Each row was made from one small tree. The marks that hang from a mark follow it in brackets, in the order of their numbers. Every link used is in the known rows. Write each row's tree.
Known rows
z_956{z_681}: [ 27   4  14  17   2  -1 -26  -1  -8  -7 -21  -8  -9   4  -6   1  12   3
   7 -26  25 -17  -3   0  -3  13   0]
z_271{z_681{z_68 z_446 z_956 z_977}}: [ 38 -22 -20  22  11 -26 -25  46 -46 -20 -40  -8 -12   1   6 -29   0  -7
 -14 -37  12 -39   1  -6 -54   4  29]
z_680{z_271}: [  1  -4  -1   7   4  12 -16   8  -5  -1 -21  -9   9   2   4  -1   0   9
  -1 -19  -1   5 -10 -17   6   7   1]
z_292{z_680}: [ 20   1  -8   4   6  -4 -24  -5  -4   5 -35   2  14  -1   0 -18   2  15
  -1  -4   1  20   1 -19   4   5   8]
z_446{z_680{z_271{z_681{z_317}} z_292 z_956}}: [  4 -42 -13  11  18  19 -20  15 -14  -4 -14   1  33   2  -4  36  -7  -1
   1 -43   0   5  19 -37  29 -14 -10]
z_317{z_680{z_292}}: [ 18   4 -17  15   6   9 -25 -15  16 -13 -25   7  15   8   5  -4  -6   3
  -5  -7  -3  17  10  -9   0  -5   9]
z_217{z_680 z_681{z_271 z_956}}: [ 34  -7  -6  39  10 -21 -38   1 -13 -22 -35   3 -13   5  17 -20 -12  19
  -9 -11 -14 -13 -19 -35 -27   8   7]
z_681{z_271}: [ 26   5 -10  22   7  13 -17  23   0  -5 -26 -15  -7  -1   2  -7   9   6
  -7  -9   0  -7 -22 -14 -13  -9   8]
z_317{z_680}: [ 16  13  -2   9   6  -1 -23 -15   7  -8 -30   2  10   6   4 -17   8  15
   4   3  -7   7   3  -8  -3   2  13]
z_956{z_681{z_68{z_680} z_292 z_317 z_446}}: [ 57  10  -3  -6   2 -31 -37  35   2  11 -15  11 -28  -1   3   0  29  35
  27 -51   8 -38  33  23 -33  -6 -15]
z_956{z_681{z_271 z_317}}: [ 42   9  15  24   1   2 -31  29  -1  -2 -16 -18  -2   3  -2  11  27   1
  10 -37   1 -36  -2  -7 -19  -8   4]
z_681{z_68{z_680{z_271}} z_292 z_446 z_977}: [ 22 -18 -26  -2  10 -24 -32  47  -1  -8 -24   7 -10  -9  12 -23  -2  30
   5 -44 -12 -14   2  -4 -32 -16   7]
z_271{z_681{z_292 z_317{z_680} z_956}}: [ 38   5 -12  15   7 -32 -32  14 -11   0 -11   7  11   7  17 -12  14  15
   8 -24 -42 -42  25 -20 -23   9   2]
z_680{z_271 z_292 z_956{z_681{z_977}}}: [  7 -25  -2  29   8  16 -42  15  -4 -22 -15  -5   9   7  -8  20  -7 -31
  -3 -69  30 -12  -6 -28  15  -6  19]
z_977{z_680{z_292}}: [ 30 -20 -18  13   3   6 -10 -14  13  -4 -16  -5  15   6  13  -4  -7   3
 -14  -9  -1  27  -1 -10   6  -6  -4]
z_977{z_680{z_956{z_681{z_271 z_292}}}}: [ 55  -9 -16  26  15 -20 -34  19  20  -6 -15  -9  -9   7   8   5  12   3
  11 -42   1 -25 -17 -23  12  -2   5]
z_68{z_680{z_271 z_292 z_956{z_681{z_446}}}}: [ 20 -13 -16  11  13  -3 -48   2  -6 -27 -29   4   0   9  -2  36  -9 -16
  -1 -72  53   2   5   1  28  -1   8]
z_956{z_681{z_292}}: [ 37   3  -1  14   2 -12 -31  11   6   2  -5  -2 -14   0  -3  -1  10  15
  14 -35   9 -28   1  -3 -10  17 -12]
z_271{z_681{z_68 z_317 z_977}}: [ 24 -14  10  13   6   6 -15  43 -27   5 -21  -5  -2  -4   3 -21  25  13
   9 -23 -20 -39  13 -11 -36 -19   8]
z_446{z_680}: [ 19 -19  -3   7   9   5  -9  -5  -5  -1 -22  -1   4  -5  -6  -8  -1  22
  -2   4   7  21   2 -17  -1  -4  -8]
z_956{z_681{z_68 z_271 z_317 z_446}}: [ 57   7  -2  14   5 -12 -32  55  -4   2 -34 -16 -14   3  -3   7  27   9
  17 -51  16 -44  10  10 -45  -7  12]
z_68{z_680{z_271{z_681{z_317}} z_292 z_956}}: [  3 -14  -6   7  14  20 -30  11 -17  -7 -16   9  14   4   9  30   7  -3
   1 -48  -1  -5  15 -19  37 -20  -7]
z_217{z_680{z_271} z_681{z_68 z_446 z_977}}: [ 10 -35  -7  17  12 -20 -40  15 -13 -23 -38   1   5  -1  14 -24 -19  34
   7 -35  -4  -9  -4 -22 -42   5  12]
z_977{z_680{z_956{z_681{z_317 z_446}}}}: [ 52 -11   1   7   7 -12 -34 -14  -2   1 -14 -18   4  15   5  22  28  -7
  11 -53  36 -16  15   4   0   5   8]
z_217{z_680}: [ 12   7  -5   7   8   0 -13 -22  -2  -5 -11   2  -2   0   7 -19   0  21
  -3   1  -8  11  -4 -14   4   1 -10]
z_681{z_317 z_446 z_956}: [ 43   6 -12   7  -4  -8 -25   8 -21   9 -11 -14  -9   9   6   4  21  -4
 -11 -35  18 -18  16   2 -43   9   6]

Which tree is each row?
[ 32 -34  -1  24  13   5 -31  26  -2 -12 -31  14 -13   0 -20   1  -4  -6
   5 -43  33   1  16 -25  -2 -24  11]
z_446{z_680{z_292 z_956{z_681{z_68 z_977}}}}
[ -2 -23 -20  17  17  25 -23  13 -16 -13 -22  -3  15   7   2  26 -10 -16
  -6 -45  16  -3  -4 -27  33   3   2]
z_680{z_271{z_681} z_292 z_956}
[ 30 -17 -21  14   9  18 -15 -19  13   1 -15  -1   3  11   8   8   2  -8
 -11 -21  18  28  -1 -17  25 -10   1]
z_977{z_680{z_292 z_956}}
[ 34 -18 -11  19  13 -19 -57   0 -17 -19 -37  -7  10   5 -10  -2   5 -18
   1 -57  49  -9   1 -15  -5   5  36]
z_292{z_680{z_956{z_681{z_446 z_977}}}}
[ 18   7 -20  15  11  19 -30 -20  15  -7 -25  11   3  13   0   8   2  -8
  -1 -19  17  17  11 -17  20  -8  13]
z_317{z_680{z_292 z_956}}
[  8 -34 -25  18  10  -6 -42 -16  -2 -26 -25  -1  23   6  15  13 -34  21
  -5 -39  12  15   0 -18 -11  18  -7]
z_217{z_680{z_271 z_292} z_681{z_446}}
[  7 -21 -25  10  13  -7 -42  18   5   4 -16   6  18  -2   3 -12  -3   6
   3 -44 -13   3  -6 -49  13  -4  17]
z_681{z_292{z_680{z_271 z_956}} z_977}
[ 23  12 -10  10   5  24 -32 -16  17   8 -12  10   8  14   1  18  20  -4
   6 -28   5   8  28 -16  10 -17   7]
z_681{z_317{z_680{z_292 z_956}}}
[ 14 -25  -8   6  22  -6 -10  25 -14  -4 -42   0  11   7  15  -7   1   8
  10 -26 -10  -7  -4 -27  30   1  10]
z_977{z_680{z_271{z_681{z_68}} z_956}}
[  4 -14  -4   2  16   3 -34  13 -22   7 -30   0  36   5   4  13  11   2
  11 -41 -11  -7  11 -39  32   2  10]
z_292{z_680{z_271{z_681{z_317}} z_956}}
[ 26   6 -13   7  16  -4 -34   1   1   8  -5   7   8   8   8   6  27  17
  23 -29 -21 -35  22 -19   6   0  -1]
z_271{z_681{z_292 z_317{z_680{z_956}}}}
[ 30   6   6   1   7  -4 -33  45  11  28  -7   9 -19   6  -3  18  27  15
  36 -67  -1 -42  24 -19   1   2 -12]
z_680{z_271 z_956{z_681{z_68 z_292 z_317}}}
[ 45 -23 -47  14  23  -7 -29  26   8  -4 -17  -9 -10  -3  -5  12   1  16
   0 -33  23  -3  -9 -22 -12  -9   0]
z_681{z_271 z_292 z_446{z_680{z_956}}}
[ 17 -15 -12   9  14 -36 -25  47 -34  -6 -61  13  18   2  10 -25 -15   7
  -2 -26 -25 -11   7 -37   1  15  21]
z_292{z_680{z_271{z_681{z_68 z_956}}}}
[ 12 -10 -24   0   9 -17 -30  17  10  10 -21   6  26  -4   9 -11 -10  27
   6 -25 -27  10   1 -34  10  12  -2]
z_681{z_292{z_680{z_271}}}
[ 32  11  20  12   2  15 -33  -1  -7  13  -8  -4 -16  11 -10  22  36  -7
  17 -46  32 -27  15  -6   7   1  -2]
z_680{z_956{z_681{z_317}}}
[ 24 -21  21  25  -5  17 -38  -1 -13   3 -11 -10  -3   2   4  -8  21  21
   7 -23   0 -21   3 -17 -46  -5   2]
z_217{z_681{z_317 z_977}}
[ 27 -27  -3  28   1   0 -41   6  -1  -2  -8  -1 -12  -2   6 -18   3  31
   7 -24  -3 -22 -10 -21 -44   8  -3]
z_217{z_681{z_292 z_977}}
[ 12 -17  -7   6  12   6 -15 -10   5   0 -23  -8  13   9  14   3   2   0
  -2 -23   3  18 -12 -29  34   1   7]
z_977{z_680{z_271 z_956}}
[ 52 -33 -13  35  11 -29 -38  21  -3 -39 -32 -33  19   2  11 -11  -1 -10
  -9 -43  10 -22 -25  -6 -32  -8  35]
z_956{z_681{z_271 z_446 z_977{z_680}}}
[ 42 -10  -8  26  -1 -17 -38   6  -8   5 -15   7 -27   6  10 -11   1  26
   1 -24   2 -24  -1 -21 -38  27 -10]
z_217{z_681{z_292 z_956}}
[ 54 -25 -30  36   6 -33 -26  34   6 -14 -12 -12   0  -1  24 -35  -2   1
 -21 -23 -40 -20 -25 -36 -37 -14  21]
z_681{z_271 z_292 z_956 z_977{z_680}}
[ 30 -11   3  15   3   7 -32   9  -1  -3 -45  27 -27   1   6 -10  -4  36
   8 -14  14  11  12   0 -15 -11 -10]
z_217{z_681{z_68{z_680{z_292}}}}
[ 59   8  -6  10   6 -31 -40  63  17  19 -31   9  -1  -3   0 -11  21  30
  29 -42 -30 -36  18 -20 -25  -9   2]
z_956{z_681{z_68 z_271 z_292{z_680} z_317}}
[ 28  -3 -17   1  -1 -30 -35  27   0  22 -11   8  21   3  14  -7   3  16
   2 -40 -41  -7  20 -41 -10  10  -1]
z_681{z_292{z_680{z_271}} z_317 z_956}
[ 33 -12 -34  24  17  -6 -45  32  10   0 -23   1   3  -5   1 -18   7   4
  -3 -34 -11  -9 -19 -45  -6 -21  25]
z_681{z_271 z_292{z_680{z_956}} z_977}
[ 23 -42 -13  13   4 -21 -29  25 -26 -13 -14 -15  25  -2   5  -1  -6  -2
 -17 -44  -4  -4  13 -30 -42  -9  18]
z_681{z_317 z_446{z_680{z_271}} z_956 z_977}
[  0 -33  -9  21  10  29 -30  25 -19 -10  -5  -9  25   4   3  22   5 -21
  -5 -60  -2 -20   5 -34   8 -18  10]
z_680{z_271{z_681{z_317 z_977}} z_292 z_956}
